Each row was made from one walk, in order. Every step used is in the known rows, and no mark comes twice. Write each row's walk.
Known rows
sili -> sigeg -> zudo: [  1.6  20.4 -27.7   0.5  17.0  -9.5   1.5   0.0   5.8   3.1 -34.5  -8.6
   4.5   3.8   5.8   0.8  18.6   3.9   9.7 -12.3  -4.1  -4.1  -7.4]
topa -> zudo -> ritag -> sili: [ -8.4 -10.9   6.8  -1.9 -15.5  17.2   5.6   3.2   0.2  -9.5  31.3  17.3
 -11.5   0.6  -9.7   1.4  -1.9   0.0  -3.7  14.0  -5.1   9.9  14.9]
ritag -> zudo -> sigeg -> sili -> topa: [  5.7  -8.9 -15.8   2.3  11.8  -0.2 -10.6  10.0  12.0  19.8   8.7   0.6
  12.8   6.4   4.1   8.9   3.9  -4.7  -3.9   8.6  -2.1  -5.4 -14.5]
nunemer -> zudo: [  8.6   9.2   5.5  -9.3  -2.9  -9.9 -13.3   1.1 -15.7   2.5 -30.6  -3.5
   9.8  -4.4  -3.4 -25.5  -1.3 -13.9   9.0 -11.2  -8.5  -2.9  -3.3]
ritag -> sili -> topa: [-12.0  -4.8 -21.7   0.6   7.1  10.6  -0.1   3.6 -22.7  14.4  32.8   8.9
 -15.3  -1.4   4.9 -24.0   4.3 -13.0  -3.9  22.8  -4.7 -10.6  18.4]
zudo -> ritag -> sili -> sigeg: [  2.8  -2.6 -23.3   2.5  -4.2  -2.7  -7.3   2.4   0.1  -3.2   5.2  27.1
 -24.2   0.0  -7.9  -3.8   3.5   1.5  -9.6  12.1   0.6   8.0  25.0]
sili -> sigeg: [ 11.3  18.4 -13.1  -0.9  11.8  -5.8  -6.3  -2.7   3.9   2.8 -34.7   9.3
  -2.4  -5.1   6.0   1.2  22.9  -0.5  -0.3 -19.3  13.0  -3.3  -1.4]
sigeg -> sili -> topa -> zudo -> ritag -> gute: [-11.9  -7.5  25.8  -5.3  -9.4   7.8  25.4  10.8  42.0  -9.7  20.9   4.0
 -14.5  25.2  -1.9  25.6  17.6 -17.8 -24.1  22.4   4.9  -1.1  14.9]
sigeg -> zudo -> ritag -> gute: [ -6.7  15.2  17.3  10.3   2.9  -2.9  13.8 -11.5  11.7  -6.4 -10.1 -18.3
 -27.0  11.5  -2.8  16.6  -1.4  -5.0 -10.1   1.6  -2.7  11.1  35.0]
gasut -> ritag: [ -1.6  13.0  12.5  -1.9 -10.7  -5.8   9.6 -14.1 -12.2   1.2  28.0  -8.2
 -10.4 -22.9   8.4 -12.0   4.2  10.5   8.9 -10.7  21.3   2.0  17.3]
sili -> topa -> zudo -> ritag -> gute: [-12.1   1.4  32.7   3.8  11.0   6.1  18.9  -3.9  31.5  -0.8  17.4  11.8
 -23.9  21.2  -1.5  33.9  27.6 -31.3 -32.2  14.4   4.1  -4.9  18.0]
topa -> zudo -> sigeg: [  0.1  10.9  11.6  -7.1  13.6  11.8 -13.1   7.9   4.6  -4.0 -18.5  10.4
  12.2  10.6  12.4  27.5  22.9   8.7   2.2 -27.1   0.0  -1.0 -19.5]
gasut -> ritag -> zudo: [  9.7   5.7  10.3   7.4  -2.9  -6.7  15.6 -30.6 -11.3  22.6  27.6  -7.6
  -4.1 -33.2  -2.2 -10.0   2.8  -4.1   4.5   3.4  18.5   4.1  -3.8]
nunemer -> zudo -> sigeg -> sili -> ritag: [ 11.3 -12.8  13.4 -20.8 -15.3 -13.3 -21.6  24.3  -5.4 -14.3 -50.7  -0.4
  22.4  10.1  -5.5  -6.4 -27.8  14.1   2.8 -12.0 -28.4   5.6  -9.1]
gasut -> ritag -> sili: [ -9.9  -0.3  -3.2  -4.1 -22.4   5.4  15.6 -14.2 -29.6   7.9  44.4   2.9
 -22.1 -25.8   4.6 -28.8  -1.2  10.0   6.3  13.9   9.6   5.5  20.4]
zudo -> ritag -> sili: [ -3.0  -6.4  -4.9   5.8 -13.0   7.2  -9.1   2.3 -11.8  -7.9  30.6   9.0
 -22.8  -5.9  -5.3 -13.0 -16.8   6.4  -2.4   9.9  -1.5   9.7  42.6]
topa -> sili -> sigeg: [ -4.3   0.3 -24.2  10.5   1.0  -7.2  -6.1  -1.8   6.0   3.5  -9.9  17.3
   7.8   5.5  18.5   5.5  24.9  -3.2   3.1  -7.4   7.0  -3.3 -21.5]
ritag -> zudo: [ 15.8   7.0   2.7  11.7  11.7   2.4  -2.9 -19.4  -7.4  18.2  -6.4  -6.9
   8.7 -21.9  -4.9  -9.6   1.3 -12.1   4.0  -6.4  12.6   2.0  -3.0]
topa -> zudo -> vuzi: [ -1.3  25.1  26.0  -5.0   7.3   6.4  -5.5  -1.5  11.6 -10.6 -18.9   2.2
  18.6  -7.7   2.3  18.8   4.9   9.7  10.4 -24.0   2.2  -6.9 -44.7]
zudo -> sigeg: [  4.5  16.2   0.0  -1.3  15.0   2.0 -26.6   6.4  -8.9  -1.4 -19.9   2.8
   0.9   3.4  16.3  12.5   8.5  17.7   3.1 -30.3   3.9   1.0   6.8]
gasut -> ritag -> sili -> topa: [-19.2  -7.8 -12.6  -2.8  -9.8   0.2  16.9  -7.8 -25.9  17.4  66.6   6.1
 -28.5 -14.3   5.5 -25.5   7.0  -6.2  -5.5  31.1   5.0  -6.5  19.2]
gasut -> ritag -> sili -> topa -> zudo -> nunemer: [-18.2 -30.7 -13.0 -12.3 -12.7  13.1  35.1  -3.3  -8.4   4.5  71.3   5.2
  -5.4   1.9  -7.9 -15.5   6.6  -5.5  -1.2  38.2   9.0 -15.4 -22.9]
sili -> topa: [ -4.0  10.3  -6.3   3.5  15.9  -0.1  -6.3   5.4  -3.9   8.0  19.1  -4.7
  -4.5   0.8   7.0  -5.8   9.1 -12.5  -4.3  -2.7   8.2 -13.9  18.6]
sili -> ritag: [  8.6   3.5  20.4   4.6   3.1   0.8  -6.3  -1.8 -14.6 -10.5 -15.0  -7.3
   3.4 -12.2  -1.0  -0.7 -17.3   3.1  -0.2 -16.2  -0.1  -1.6  22.9]

Write each row's walk
[  9.4  -1.8  -4.0 -21.8 -14.0  -9.2 -23.9  22.2  -1.9  -7.5 -41.3  -1.1
  20.4  12.4   3.8 -12.6  -7.1  11.8  12.4 -15.5 -16.0   4.6 -14.6] | nunemer -> zudo -> sigeg -> sili
[ -8.5  -6.6   0.0 -13.2  -6.8  10.2  14.7  19.6  22.9  -5.3  22.9  -3.5
  16.9  10.2   4.9   1.2  16.5  -8.4   4.1   8.4   4.3 -10.5 -14.2] | sigeg -> sili -> topa -> zudo
[-12.3  -6.9  30.4  15.5  -6.1   3.0  12.6 -16.0  -6.2  -0.5 -14.8   3.9
  -5.2   3.7  11.3  14.4  -0.4 -13.8 -17.4   2.7  -2.6   3.1   5.2] | topa -> sili -> ritag -> gute
[ 17.6  12.3  30.5  17.4  15.5  -8.5  -9.8 -16.8  -1.5   6.9 -26.5  -5.4
  17.0 -26.9 -15.2  13.2 -32.9   1.7  -2.2 -12.0  -7.7  -2.1 -34.2] | sili -> ritag -> zudo -> vuzi
[ 18.4  -3.0  16.3  12.0  18.7  -1.7 -17.3  -9.6  -7.4  12.3 -28.9   5.1
  10.8  -7.2  -4.5  22.9 -13.5  -0.2 -11.5 -15.9  -9.6   3.6  -3.8] | sili -> ritag -> zudo -> sigeg
[  1.4  -1.8 -22.8   1.6   3.0   2.1   4.6   0.7  -4.8 -12.0  -4.3 -35.8
  15.1   7.2  -4.2 -13.7 -20.6  12.4  24.1  -8.3   7.3  -7.0  -7.6] | sigeg -> zudo -> nunemer
[  1.4 -21.5  10.7  23.6  -2.3  -1.8   1.5 -17.9  -9.4  14.3   9.5   0.8
  21.2 -14.9  -1.0   3.0 -17.0 -15.9  -5.2  10.1  -9.2   2.7 -18.6] | topa -> sili -> ritag -> zudo
[ 19.8 -12.0  -9.1   9.7   8.2   6.0   1.8 -16.5  -2.4   6.9  -2.2 -16.4
  17.0 -12.7 -13.4 -13.0 -16.9  -4.2   8.3  -4.8  22.2  -3.3 -18.1] | ritag -> zudo -> nunemer
[  8.6  -5.2  10.8  -8.1  -8.5  -0.9 -18.0  20.3  -0.3 -17.3 -26.6  -4.4
  12.8   4.2   6.1  14.6 -21.7  29.2   2.8 -20.3  -5.8   4.9  11.4] | zudo -> sigeg -> sili -> ritag
[  4.2 -11.4  22.1 -16.1 -10.3   8.3  -3.3  23.1  11.6 -22.5 -26.0   3.3
  26.3  11.7   3.8  27.8  -4.2  20.1   0.3 -15.6 -11.4   4.1 -17.6] | topa -> zudo -> sigeg -> sili -> ritag
[-21.9  -9.1 -28.9  10.9   1.6  -0.7   3.3   8.3  -6.2   5.2  55.9  -6.4
 -23.1  14.7  -7.1  -9.8 -14.1  -7.6  -3.7  38.0 -23.8  -2.3  32.5] | sigeg -> zudo -> ritag -> sili -> topa
[ -1.1 -12.8 -56.8  -6.1   5.7   2.7  13.3   1.9  -9.9  -0.7 -16.8  -5.9
   2.2   9.1 -10.3 -21.0  -5.3   9.8  12.6  13.6  -4.3  -5.2 -21.5] | ritag -> sili -> sigeg -> zudo -> nunemer
[-13.0  -3.2 -18.5   7.5 -10.5   2.7   1.1   2.0 -12.4  -6.4  30.6  -8.3
 -17.1   3.9  -9.3 -13.5 -22.1  10.6   7.7  19.5 -17.5  11.2  33.0] | sigeg -> zudo -> ritag -> sili
[-15.2   1.8 -38.2   9.5   2.5 -12.1   2.6   0.4   6.8   5.4 -14.4  -1.1
  13.2  13.2  14.9   4.9  19.9  -0.1  11.9   1.9 -11.0  -1.7 -32.1] | topa -> sili -> sigeg -> zudo
[  5.5   5.9  -5.5 -12.2  -4.1   5.3 -20.7  18.7   4.6 -11.5 -19.3  -5.4
   9.7   6.7  14.3   4.5  -1.6  28.6  11.7 -23.4   6.0   5.5   6.2] | zudo -> sigeg -> sili
[ 13.9 -16.0   0.0   4.9  -5.5  -3.7  19.0 -29.6  -7.4  10.9  29.4 -16.7
   5.7 -23.7 -11.2 -16.6 -14.7   3.0   9.0   4.8  29.1  -1.1 -18.0] | gasut -> ritag -> zudo -> nunemer
[ -5.3  -2.2 -11.3  -4.6  -5.7   1.5  -0.4  17.7   6.0  -2.7  21.6 -11.3
   5.2   2.0   7.4 -15.0   1.6  -0.6   5.8   5.2   9.5 -10.2  13.1] | sigeg -> sili -> topa
[  1.3  -5.3  42.4 -17.0  -4.3  12.8  15.3   8.2  18.6 -15.2 -48.2   7.0
   6.4  19.1   5.8  38.2  10.8   7.4 -18.0 -10.9  -8.1   4.5  -9.4] | topa -> zudo -> sigeg -> sili -> ritag -> gute
[  2.0  13.2 -21.2   8.5   8.1 -16.5  -3.6   3.9  20.8  -9.8 -14.6  -3.0
  -8.5  10.6  -5.1  14.3   6.1   7.5   0.4  -3.0  -4.0   3.6  14.5] | sili -> sigeg -> zudo -> ritag
[-12.7 -12.4 -14.8   8.2  -0.3   2.9  -8.4   8.7  -8.3   3.0  55.2  14.1
 -30.4   5.7  -5.5  -9.3 -10.3  -9.4 -13.7  28.7  -5.7  -2.8  43.0] | zudo -> ritag -> sili -> topa
[  8.9   1.4  13.2  -2.7 -10.5 -18.0 -18.4   4.1   1.6 -10.9 -10.1   1.0
  -3.5   2.7 -14.4 -14.6 -17.0  -8.9   1.6  -3.7 -10.2   5.3  19.9] | nunemer -> zudo -> ritag
[ -1.0   8.0  42.1   2.8  -1.8  10.9  18.0  -9.5  24.6 -11.2  -8.0   8.6
 -18.9  10.5  -4.5  28.6  19.6 -14.5 -20.9  -3.1   9.5   8.4  16.0] | topa -> zudo -> ritag -> gute
[  1.9  13.6  29.8  10.1   0.6   0.7   4.1 -13.4  12.3  -8.7  -9.2  -0.1
 -31.3   2.6  -1.7  15.0   3.4  -6.4 -18.5  -6.5  14.3   9.8  45.0] | zudo -> ritag -> gute
[ -4.9  17.6  32.9  -2.1  -5.7  -1.2  27.7 -27.5  -6.2   8.1   4.6  -7.5
 -31.4 -17.3  11.5   0.1  18.9  -1.8  -9.8  -5.4  25.0   5.3  21.6] | gasut -> ritag -> gute
[-16.4  17.3 -25.3  11.7   9.2 -19.4 -11.0   1.5  13.4  -1.3 -26.5   0.7
  20.2   7.4  15.1  17.2   5.3  12.9  16.8  -7.6 -16.4  -4.7 -68.8] | topa -> sili -> sigeg -> zudo -> vuzi
[  0.1  -7.0 -12.8 -20.0  -0.3 -13.1 -22.3  30.3   3.5   2.7 -16.5   3.2
  12.8  23.4   6.5  -9.8   0.1  -4.4   1.5   2.8 -21.2  -7.3 -15.1] | nunemer -> zudo -> sigeg -> sili -> topa
[ 14.7  20.4  13.3  13.2  15.4  -3.4 -14.4 -19.3   1.6  12.2 -18.8  -5.3
  15.6 -25.7  -6.3   2.1 -14.3   1.4   7.9 -15.2   4.0  -2.1 -40.6] | ritag -> zudo -> vuzi
[ -4.2  10.4  -3.1  11.1  -0.2  -7.2  -4.3   1.7   6.4 -12.2  11.8 -20.9
  -4.7   5.8  -2.8   4.5 -15.7  11.2  10.2  -4.1  -6.3   8.9  29.9] | sigeg -> zudo -> ritag
[ -9.0   3.2   5.1  -3.1  15.3   7.5   7.5   6.0   8.4   4.3  18.9   3.4
   8.2   8.2   6.6   7.9  26.5 -21.2  -5.1   3.1   2.0 -14.9  -9.7] | sili -> topa -> zudo
[-17.3  -8.7  -9.1  -5.6   4.0  19.8  15.2   6.5  -8.5  11.7  34.1  16.9
  -2.8   5.0   0.8  -8.7  20.8 -21.4  -7.4  26.1  -8.8 -12.0  -7.3] | ritag -> sili -> topa -> zudo
[ 23.2 -33.4   0.4   3.1 -15.0   3.6  10.8  -0.5   5.6  -9.8  -8.6 -23.7
  29.1 -10.5 -23.1 -14.5 -46.1   7.8   8.2   6.9  11.1   0.5 -15.1] | sigeg -> sili -> ritag -> zudo -> nunemer
[  7.1 -10.3 -21.3  -8.5 -11.2 -16.1  -9.9   6.1  -5.6   1.4 -20.9  31.5
 -16.4   5.4 -18.8 -19.8  -2.4 -13.9  -8.7  18.8 -22.5   5.9   5.9] | nunemer -> zudo -> ritag -> sili -> sigeg
[  8.7   9.1   3.5 -13.4   8.5 -12.1 -29.2  10.0 -14.4   2.4 -45.4   7.6
   9.0   9.9   4.3  -3.9   2.3   1.4   4.4 -23.2 -18.2   0.9  -9.3] | nunemer -> zudo -> sigeg
[  9.2  -4.8   1.7  -4.4 -14.8  -5.1   4.3  -8.7   2.5  12.2  17.4  -4.7
   5.5 -16.7   5.9   3.0  -1.4  19.9   7.0  -0.4  11.9  11.6 -15.9] | gasut -> ritag -> zudo -> sigeg -> sili
[  3.1   4.0 -29.8  -3.2   4.0   4.0   0.0  -2.2 -14.8  10.1 -17.2  21.6
 -14.0  -8.3   1.4 -16.3  16.0  -0.6  -3.9   3.5   2.4  -1.1   3.0] | ritag -> sili -> sigeg
[  4.9  -8.4   2.5  -9.6   0.8  17.2  10.7   1.1   7.8 -14.8  -3.6  -9.7
  23.1   6.0  -6.8   1.1   2.4   4.3  12.3 -14.9  20.3  -8.8 -25.8] | topa -> zudo -> nunemer
